Each row comes from the steps of one walk. Every step used is in the known rows, and no mark comes twice. Write the walk behind each row, first mark first.
Known rows
R B: [-1.43 -0.40 -2.98  0.30 -1.27 -1.27 -5.02 -0.19 -1.14  2.37  1.25  0.46
  0.44 -1.43  0.95 -0.25  0.85  0.27 -2.73 -2.40  0.62]
K X: [-0.78 -0.27 -0.92  0.66  0.34 -1.11 -4.08 -0.37 -0.33  1.67  0.51  0.52
 -1.20 -0.34 -0.80 -0.27  1.23  0.83 -1.45 -0.87  0.87]
X N C: [ 1.11  0.33 -0.65  0.31 -0.25  0.09 -0.47 -0.52 -0.03  1.21  0.48  0.56
  0.36 -0.74 -0.11 -0.61  1.04  0.20 -1.96  0.18  1.35]
K X E: [-1.02 -0.04  0.13  0.03 -0.24 -1.27 -4.91 -0.73 -0.08  1.13  0.03  0.17
 -1.12 -1.83 -2.11 -0.34  1.36  2.00 -1.26 -0.03  1.80]
E X: [-3.57 -0.11 -0.36 -0.97  1.10 -0.73  1.08 -0.34 -0.39  1.76 -0.13  0.20
  0.06 -0.36  0.45 -0.08  1.08 -0.47 -1.75 -2.04  0.18]
L B X E C K: [ 0.76 -0.61 -0.10 -2.63  1.72  0.24  3.43 -0.75 -0.04  0.51  0.30  0.88
 -1.39 -2.91 -2.02  0.06  0.81  0.54 -1.11 -3.67  1.06]
N X: [-1.38  0.05 -0.19  0.53  0.47 -0.75 -3.88 -0.41 -0.34  1.59  0.64  0.26
 -0.13 -0.38 -0.41 -0.65  1.12  0.20 -1.52 -1.27  0.66]
N C K X E: [ 2.08  0.45  1.71 -0.52 -0.73 -0.96 -1.82 -0.07  0.24  0.33  0.50 -0.16
 -0.84 -2.61 -3.38 -1.29  1.54  3.15 -0.66  0.92  2.15]
K X N C: [ 2.60  0.40  1.28  1.09 -1.52 -0.35 -1.28 -0.28  0.33  0.70  0.57  0.05
 -0.44 -0.92 -0.98 -1.26  1.19  1.75 -1.48  0.68  1.50]
L B X: [-1.49 -1.13 -3.55 -0.44  1.44 -0.35 -3.20 -1.13 -0.78  2.31  0.81  2.49
 -0.94 -0.46 -0.05  0.26  0.31 -1.54 -1.75 -3.78  0.14]
N C: [-0.94  0.12 -2.10  0.00 -0.02 -0.74 -3.86 -0.63 -0.49  2.08  0.84  0.80
 -0.60 -0.76 -0.11 -0.64  1.20 -0.07 -1.13 -0.62  1.26]
X E C B: [-2.94  0.54 -1.97 -1.24  3.05 -0.77 -0.86 -0.64 -0.03  1.50  0.17 -0.07
  0.02 -2.02  0.64  0.43  2.01  1.03 -0.77  0.06  1.76]
B X: [-1.79 -0.76 -3.48 -0.39  2.74 -0.93 -3.61 -0.74 -1.02  1.78  0.73  1.94
  0.33 -0.58 -0.75  1.33  0.83 -2.79 -1.32 -2.12  0.50]
X N: [-0.14 -0.05 -1.02  0.08  1.20  0.07  0.12 -0.51 -0.12  1.32  0.06  0.88
  0.47  0.04  0.16  0.50  1.00 -0.40 -2.67 -0.72  0.80]
L B X N C: [ 1.57 -0.51 -1.43  0.06 -0.54  0.52 -0.56 -1.01 -0.16  1.36  0.86  1.89
 -0.61 -1.02 -0.44 -0.70  0.21 -0.63 -1.70 -2.30  0.79]
N X E: [-1.50  0.28  0.87 -0.10 -0.22 -0.98 -4.61 -0.77 -0.07  1.05  0.17 -0.17
 -0.47 -1.74 -1.46 -0.62  1.26  1.46 -1.34 -0.44  1.69]
C B R: [-1.71 -0.61 -6.40  1.10  2.86  0.13 -3.88 -0.17 -0.42  2.34  0.84  1.43
  0.17  0.18  2.62 -0.38  1.71 -0.08 -2.28 -0.62  0.36]
N X E C: [-0.85  0.55  2.23 -0.97 -0.59 -0.54 -0.69 -0.61  0.21  0.50  0.01 -1.24
 -1.30 -2.78 -1.40 -0.88  1.44  1.96 -0.66 -1.31  1.89]
C N: [-0.48 -0.01 -1.67 -0.86  1.82 -0.19  0.32 -0.22 -0.46  1.49 -0.38  1.25
  1.36 -0.18 -0.21  0.75  1.12  0.49 -2.36 -1.69  0.90]

Write each row's walk
[ 3.20  0.06  1.50  0.25  1.14 -0.06  2.77  0.27  0.41  0.11  0.19  0.27
  0.66 -0.29 -1.72 -0.17  1.22  1.62 -2.40 -0.11  0.73] -> C K X N
[ 2.14 -0.21 -1.84  0.58 -2.03 -0.81 -1.99 -0.17 -0.81  1.05  1.64  0.66
  1.53 -2.38 -0.13 -0.48  0.55 -0.97 -1.98 -1.33  1.19] -> R B X N C
[ 0.13  0.03  0.33 -2.50  2.23 -0.14  3.45 -0.57 -0.28  0.07 -0.61  0.64
  0.65 -2.92 -2.06  1.38  1.14  0.19 -0.92 -2.41  1.93] -> B X E C N
[ 3.09  0.43  0.23 -0.46  0.64  0.36  2.66  0.08  0.25  0.48  0.57  0.48
  1.17 -0.77 -1.10 -0.46  1.17  0.72 -2.15  0.15  1.15] -> X N C K
[ 1.11  0.60  2.51 -1.12  0.68  0.27  3.89  0.12  0.13  0.41 -0.26 -0.70
  0.54 -1.21 -0.51 -0.55  1.30  1.96 -1.30 -2.60  1.14] -> E C N X
[ 3.26 -0.02 -0.46 -0.58  1.91  0.18  2.72 -0.06 -0.12  0.11  0.85  1.32
  1.63 -1.14 -1.94  0.46  0.94 -1.41 -1.47 -0.45  0.91] -> B X N C K
[-1.46  0.09  1.23 -0.72  0.77  0.08  4.62 -0.30  0.21  0.90 -0.54 -0.11
  1.07 -0.33  0.50  0.12  1.01 -0.13 -2.51 -1.45  0.23] -> E X N
[ 1.16  0.49  2.78 -1.59  0.00 -0.33  3.16 -0.14  0.42 -0.07 -0.90 -0.74
 -0.59 -2.85 -2.15 -0.18  1.58  3.80 -1.08 -1.25  2.27] -> K X E C N
[-0.20  0.53  1.70 -0.47 -0.87  0.01  4.28 -0.27  0.32  0.72 -0.08 -0.44
  0.56 -0.96  0.14 -1.01  1.00  0.57 -1.76 -0.54  0.80] -> E X N C
[-0.19 -1.40 -4.69  0.63 -0.82  1.05 -2.87 -0.74 -0.34  2.46  0.61  1.71
 -2.39 -0.29  1.83 -1.71  0.62  0.99 -3.08 -3.97  0.08] -> L B R
[-0.09  0.51  2.01 -0.79  0.37 -0.30 -1.03 -0.37  0.06  0.44 -0.60  0.02
  1.05 -1.83 -2.00 -0.39  1.14  2.76 -1.95 -0.75  1.98] -> C N X E
[-1.60  0.62 -0.10 -0.47  2.09 -1.17 -1.82 -0.39  0.28  1.00  0.24 -0.60
 -0.71 -2.24 -0.51 -0.31  2.12  2.53 -0.32  0.60  1.92] -> K X E C B
[ 0.82 -0.04 -0.42 -2.10 -0.63 -0.78  1.68 -0.04 -0.80  0.29  0.15 -0.01
  1.38 -4.21 -1.25  0.62  0.91  1.16 -1.77 -3.25  1.95] -> R B X E C N
[-0.20  0.69 -2.53  0.61  2.06 -0.19 -1.47 -0.33  0.16  1.60  0.79  0.85
  1.69 -0.10  1.32 -0.29  1.61  0.28 -1.62  1.68  1.26] -> X N C B
[-0.64 -0.37 -1.29 -1.39 -1.05 -1.29 -1.75 -0.36 -0.95  0.92  0.98 -0.14
 -0.13 -4.29 -0.87  0.38  0.96 -0.15 -1.22 -2.90  1.66] -> R B X E C
[ 0.27  0.20 -1.94  0.67  0.54  0.94  3.60  0.22  0.49  0.99  0.28 -0.11
  1.24 -0.67  2.49 -1.87  1.58  0.93 -2.23  0.14  0.53] -> E X N C B R
